Each row comes from the steps of one walk. Every step used is in the known rows, and no mark comes twice. Write the walk behind each row, first mark first.
Known rows
lovota -> livi -> vured -> pedum: [-15   1  -7 -52  22 -19  42  16  13 -39   5 -32  -8  29 -49  -9  25  -5
 -25  55  -4 -19  20  37 -75   6  -5]
kitiv -> tenus: [  5   7  35  11 -30  26  13  11  -6  47  14 -13 -15 -24  58  -2 -29  14
  -8 -65  12 -29 -18  28 -35   2 -15]
kodonu -> livi -> lovota: [  5 -17 -50  10  18 -55  13 -44 -79  13 -13  28 -13   4 -13  12   4 -29
  47   6  -9  29  -5   4 -10   3  -7]
lovota -> livi: [  9 -16 -17  -5  -2  28   9  19   7  13  -6  20  -4  56 -17  12 -10  55
   7 -21 -28  -3 -21  25 -77 -51  28]
livi -> vured -> pedum -> tenus: [ -2  35  12 -24  -9  30  -2 -29  29   4  45  -9   8 -12 -15 -41 -18 -32
 -13  58  13 -42  57  57 -38  16 -17]
kodonu -> livi: [ 50  -3 -30  13  23  -5   6 -30 -41  16 -17  35  -4   5   1   0 -28  31
  27  13  -7  15 -23   8 -42  -7  -7]
duzum -> figu -> tenus -> kitiv: [ -4   4 -18 -45 -12  -6 -23  28  58 -41 -13  -5 -14  12  41 -16  62  12
 -10 -45  -5  10 -30   7 -49   7  16]
kodonu -> livi -> tenus -> pedum: [ 41 -24  15  55  -5  -2   4   2  10   7   1  44  19  -8  24 -15 -38   4
   1  10 -20  30  11  -5  42  13 -23]
duzum -> figu -> tenus: [-17  35   8 -33 -12  24 -18  21  -2 -25   7  21 -39 -14  31  22  11  40
   3 -29 -21 -44 -10 -23 -74  21  37]
vured -> pedum -> lovota -> livi -> tenus -> kitiv: [  3 -32 -21 -10   2 -20   4  37  85 -18 -26 -15  17  18  -4 -33  51   5
 -30   8 -16  35 -16  36  -3 -23  25]
kitiv -> tenus -> pedum -> kodonu: [ 31 -15  60  20   7  -6 -35  -3   7  60  14  -8  50 -13  24  25 -52 -39
  37 -32  25  -6 -29 -32  51 -17 -53]
duzum -> figu -> tenus -> pedum -> lovota: [-26  -5  12 -60 -27  16 -38 -16 -13  37   0  -3  22 -22  38  31  -6 -24
 -32 -43 -45 -18 -17 -25  55   9 -21]
lovota -> livi -> tenus -> pedum: [ 22 -30  22  47 -16  17   7  27  33   5   8  35  21  18  17  -9 -29  16
  -8  -7 -29  21  12   2  24  -8  -6]
kodonu -> livi -> vured: [ 16   3 -33 -22  38 -43  40 -13 -21 -21 -27  13 -25   9 -12 -44   8  36
  18  44 -17  -4  -4  10 -47  21  33]
lovota -> livi -> tenus: [ 14 -13   5  61   4  14  27  42  38   0 -12  32  -8  14 -13 -18 -14  65
   1  33 -27  -4   6  14 -34 -29  75]
figu -> tenus: [-16  15  10 -23 -22  11 -16  -3  -2 -16  13  17 -53   3  24  35   7  20
  -9  -9 -11 -54   6  -9 -46 -28  32]
kitiv -> tenus -> pedum: [ 15 -18  42  13 -39  23  -4   5   0  38  26   5  16  -6  66   4 -41 -20
 -16 -76  -2   4  -4  12  23  14 -70]
livi -> tenus -> pedum: [ 26 -20  34  55 -23  14   1  12  18   8  13  26  26  -2  37 -21 -30   1
  -9   4 -10  14  17  -6  40   9 -19]
kitiv -> tenus -> livi: [-25  17   8  29 -47  55  11  39  -5  -3  12  -1 -47  -3  65 -16 -20   5
  -6 -83  55 -21   8  41  19   3   7]
duzum -> figu -> tenus -> livi: [-38  36 -12  -2 -36  53 -12  46  -2 -54   7  24 -64   2  47   0   8  24
   2 -57  30 -30  13   4  -6  17  46]
pedum -> vured -> livi -> tenus -> kitiv: [ 14  -4 -19  29   8  -7   2  25  65 -34 -21 -25  13  -2  -5 -37  60  27
 -23  -1  17  50 -15  -1   8   3  17]
duzum -> figu -> tenus -> pedum -> vured: [  5  14  33 -39 -29  41 -61 -26  30 -18  23  -5  13  -1   2  22   4  14
  11 -26  -5   9 -25 -61  -2  25 -55]
livi -> lovota: [-18 -12 -23   8 -10 -34   8 -32 -67  14   3   1  -8  12   5   3  15 -35
  30  -5   7   5   6   0 -12  -6  -1]
kodonu -> livi -> tenus -> pedum -> lovota: [  2 -25   5  -8 -10   1 -19 -24 -10  53 -12   9  35 -26  23   7 -23 -19
 -26  -3 -42  10 -10 -12  86   0 -16]
kitiv -> tenus -> pedum -> vured -> livi: [  4  28   6  13   3  39  -5 -10 -17  -2  11 -35  13 -23 -24  36   8  24
 -29 -53  20  30 -12 -37  14  28 -55]
duzum -> figu -> tenus -> pedum -> kodonu: [ 21  -1  47  -1  15  -6 -47   1   8  26  10  10  39  -8  11  36 -34 -26
  42 -15   9 -14 -25 -59  34  -7 -25]
livi -> vured -> pedum: [-11  12   5 -46  15 -19  38   2  -4 -36   9 -42  -5  10 -29 -24  24 -21
 -28  65  19 -27  25  26 -58  22 -20]
kitiv -> tenus -> pedum -> vured: [ 15   0  46 -18 -37  41 -46 -31  28  16  28 -23  23  -6  16  11 -14   1
   5 -43  12  15 -28 -35  16  15 -82]
tenus -> pedum -> vured -> livi: [ 10  27  -3  13   7  39 -10 -18 -24 -14   9 -32  19 -11 -37  33  13  27
 -25 -30  19  35  -8 -43  12  21 -50]
livi -> tenus -> kitiv: [ 21 -21  -9  28  -8 -15   5  26  69 -20 -21  -8  10  12  31 -59  44  17
 -13   8   9  30 -14  21  -4 -11  28]
figu -> duzum: [-24  76  36   4 -48  23  10 -33 -51 -17   0  -4 -42   5  29 -31 -12  30
 -11  20  13 -14  25 -19 -41 -21  51]

Which walk is each row?
[  9  34  20  -6 -24  52 -19 -34  21  21  52  -2  19 -13  -5 -21 -34 -35
 -15  40  23 -37  50  56 -36   0 -36]	vured -> pedum -> tenus
[ 10  20   3  87  18  15  39  32  -4  -9 -10   1  -7 -33 -15 -12   0  54
 -24  32   5   1  22  -9   1   9  57]	vured -> livi -> tenus
[ 10  -3  26 -26  49 -34  -2   5  13   7   0 -33  33  13 -58  15  -8 -28
  30  57  24 -21 -12 -16 -16 -21  -7]	lovota -> livi -> vured -> pedum -> kodonu
[-32  17   5 -37   2  -4  42  25   6 -46  13 -40 -31  -1 -10 -24  19 -28
 -33  25  38 -27  34  44 -27  34 -16]	kitiv -> tenus -> livi -> vured -> pedum
[ 38 -17  55  50  18 -12 -31   1  16  41   5   6  57  -9   3   7 -46 -24
  41  20  19   0 -14 -46  64 -20 -17]	livi -> tenus -> pedum -> kodonu
[ 50  -6  10  77  38 -23   9   6  11  18 -21  37   8 -28 -16 -14 -38  34
  38  64  -4   6  -7 -18  15  -9  49]	pedum -> kodonu -> livi -> tenus
[-14  33  -9  32 -49  79 -18   5   9  -7  31  23 -26   6  41 -40 -29  -5
   5 -30  52 -26  44  51  26  -6  16]	pedum -> tenus -> livi
[-12  -9 -25 -35  20 -17  43  23  12 -23 -17  -1 -23  46 -22 -34  23  52
   5  20 -32 -17  -3  21 -73  -9  59]	lovota -> livi -> vured
[-49   2   0 -73  -8  -2   9  -4 -10  19  -4 -53  -2 -27   2   2  16 -41
 -51  -1  -2 -32   5  25  38  16 -12]	kitiv -> tenus -> livi -> vured -> pedum -> lovota
[-18 -21 -18 -56   3  16  -1   7   6  27 -11 -10  13  33 -37  36   2  10
 -27  -8 -43  -7 -21  28 -34 -43   6]	vured -> pedum -> lovota -> livi
[-48  -6 -23  21 -32 -13  14   4 -53   0   6   2 -42  -2  32   3   8 -47
  24 -62  33   4  18  27  31  10   5]	kitiv -> tenus -> livi -> lovota
[-58   0 -36   3 -28 -19   0  -2 -50 -30   8  17 -62  11  16  19  27 -44
  25 -34  22  -9  30  10  26  -5  28]	figu -> tenus -> livi -> lovota
[-39  22 -10   4 -43  45 -10  30  -2 -46  11  21 -75  14  40   8   5  11
  -7 -42  37 -38  26  14  15 -17  41]	figu -> tenus -> livi
[-21 -32 -14 -51 -12  17 -20   9  16  30  -9  18   2  35  -7  49  -7  17
 -22 -45 -65  -4 -20  10   0 -48  11]	figu -> tenus -> pedum -> lovota -> livi
[ 61  -5  -9  18  50 -26 -16 -33 -34  38 -21  29  21  -3 -19  18 -44   8
  59  26   8  13 -40 -22  -7 -20 -10]	pedum -> kodonu -> livi
[ 42 -25 -19  32  23 -40  -4  17  66 -10 -35   6  20   3   8 -43  26   8
  16  20   7  46 -27  10  13 -14  22]	pedum -> kodonu -> livi -> tenus -> kitiv
[-27   6 -43  25  14 -32  26 -21 -88   0  -4 -11 -10  -5 -27  27  30 -24
   7 -18  12  24  12  -7   0  10   1]	vured -> livi -> lovota
[ 24   0 -18 -19  57 -56  26 -13 -14  -5 -28   6  -6   4 -25 -30  -2  20
  42  53  -6  -6 -15 -11 -23   9  33]	pedum -> kodonu -> livi -> vured
[  5 -35 -24   2  -2 -17   1  35  82  -8 -32  -5  14  23  10 -38  45  22
 -20  -6 -22  36 -25  29   3 -28  43]	pedum -> lovota -> livi -> tenus -> kitiv
[ 42  -3  -5  73  22  -8  25   8   5   3 -20  42  -9 -22  -1 -27 -27  48
  15  56 -16   8   5   3  -9   1  50]	kodonu -> livi -> tenus
[ 11  24   9  73  14  23  18  17  13 -17  -7 -10  -1 -35 -33  -6   8  58
 -18  36   9  11  10 -32   8  14  40]	pedum -> vured -> livi -> tenus
[-13 -14   7  -1 -11  12 -12 -12 -13  46 -10 -11  37 -31  16  14 -11 -16
 -45 -15 -32   7  -2 -18  92   5 -12]	vured -> livi -> tenus -> pedum -> lovota
[ -1   5  23 -18 -27  21 -25  13   4 -12  21  29   0   0  47  21 -12  -4
  -7 -48 -24  -7   1 -23  -3  26 -32]	duzum -> figu -> tenus -> pedum
[ 34 -24  46  43  22 -11 -28  12  28  38   1  14  54   5 -11  16 -46 -13
  43  16   6   6 -18 -39  52 -32  -6]	lovota -> livi -> tenus -> pedum -> kodonu
[ 34  -6  27  11 -13  25 -39 -32  33  -5  10   4  26  -5 -14  -2 -14  19
  16  15   0  34 -19 -48  29  16 -50]	kodonu -> livi -> tenus -> pedum -> vured
[-25   3 -31  11   8 -24   0 -36 -67  -7   5 -19   4  -6 -38  36  32 -32
  10 -24  11  42   5 -34  26  21 -36]	tenus -> pedum -> vured -> livi -> lovota
[  5   8 -12 -45  36 -34  41  -8 -10 -37  -3 -22  -9   5 -42 -17  15 -16
 -17  72   7  -9  18  28 -58  28 -24]	kodonu -> livi -> vured -> pedum
[-42  -7 -37  20 -25 -13   8  -6 -62 -13   2   8 -33  17  15  -5  18 -41
  30 -30  35   8  22  15  30   0  12]	tenus -> livi -> lovota
[ 14   5  34 -21  46 -34  -4  -6   3   9   4 -41  36   0 -43   7  -8 -37
  29  64  38 -29  -9 -24  -5  -9 -17]	livi -> vured -> pedum -> kodonu
[ 15  -7 -24  39   8 -12  17  35  54 -30 -24 -18   9  -1   8 -42  54  25
 -29  -3  12  42  -8  16   3  -2  29]	vured -> livi -> tenus -> kitiv
[  8 -28 -21  14  28 -70  -4 -38 -61  38  -7  25   7 -14  -9  33 -20 -60
  62 -18  -2  34 -14 -11  35   4 -34]	kitiv -> tenus -> pedum -> kodonu -> livi -> lovota
[ -3  30  -2   2   5  36 -15 -14 -16 -24  11 -24  -1 -15 -36  51  20  25
 -29 -32  11  22  -3 -50  11  17 -40]	figu -> tenus -> pedum -> vured -> livi
[  0 -10  25 -11 -35  13 -25  -4   5  -6  24  25  -9  11  42  28 -15 -17
 -15 -34 -18 -13  11 -13  15  -7 -36]	figu -> tenus -> pedum
[ 26  -7 -14 -18  53 -56  21 -14  -9  -7 -23  12   2   5 -21 -27  -8   7
  40  44 -11   4 -11 -13  -2  15  12]	tenus -> pedum -> kodonu -> livi -> vured
[-38  22  -4 -49   2  -8  34  22  10 -66  12 -31 -43  10 -22 -12  32 -27
 -32  46  30 -36  42  30 -30  24   1]	figu -> tenus -> livi -> vured -> pedum
[ -3 -19   0  36   2  12  16  33  34  20 -21  20   3   0 -13  -7 -11  51
 -12  28 -45  -7  -3  10  -1 -31  76]	pedum -> lovota -> livi -> tenus
[-27  11 -37  10  12 -23   4 -36 -71  -7   1 -25  -4  -7 -44  34  38 -20
  14 -15  15  32   2 -30   6  16 -17]	pedum -> vured -> livi -> lovota
[  2 -25 -29   2  30 -75 -13 -42 -60  15  -9  35  -4  -4 -20  46  -7 -59
  63   1  -8  26  -5 -25  33  -8 -17]	figu -> tenus -> pedum -> kodonu -> livi -> lovota
[ -4  27   2 -30  -6  30   0 -16  39   2  40   0   6   2 -28 -31 -17 -20
 -13  50   0 -34  53  66 -51   4  -8]	lovota -> livi -> vured -> pedum -> tenus
[-34  -1  -3 -79   5 -12   5 -24 -19  22  -7 -52  18 -15 -16   1  21 -35
 -48  35 -15 -29  -2   8  16   8 -14]	livi -> vured -> pedum -> lovota
[-23 -22 -15 -55  -8  23 -20  21  14  24 -12  19  10  27  -5  42  -4  26
 -17 -55 -71   2 -28   3 -14 -25  14]	duzum -> figu -> tenus -> pedum -> lovota -> livi
[-45   3  -8 -74  -3  -2   5 -13 -15   7  -7 -49   5 -14  -8  -2  21 -39
 -46  23  -2 -29   7  16  36   9  -7]	tenus -> livi -> vured -> pedum -> lovota
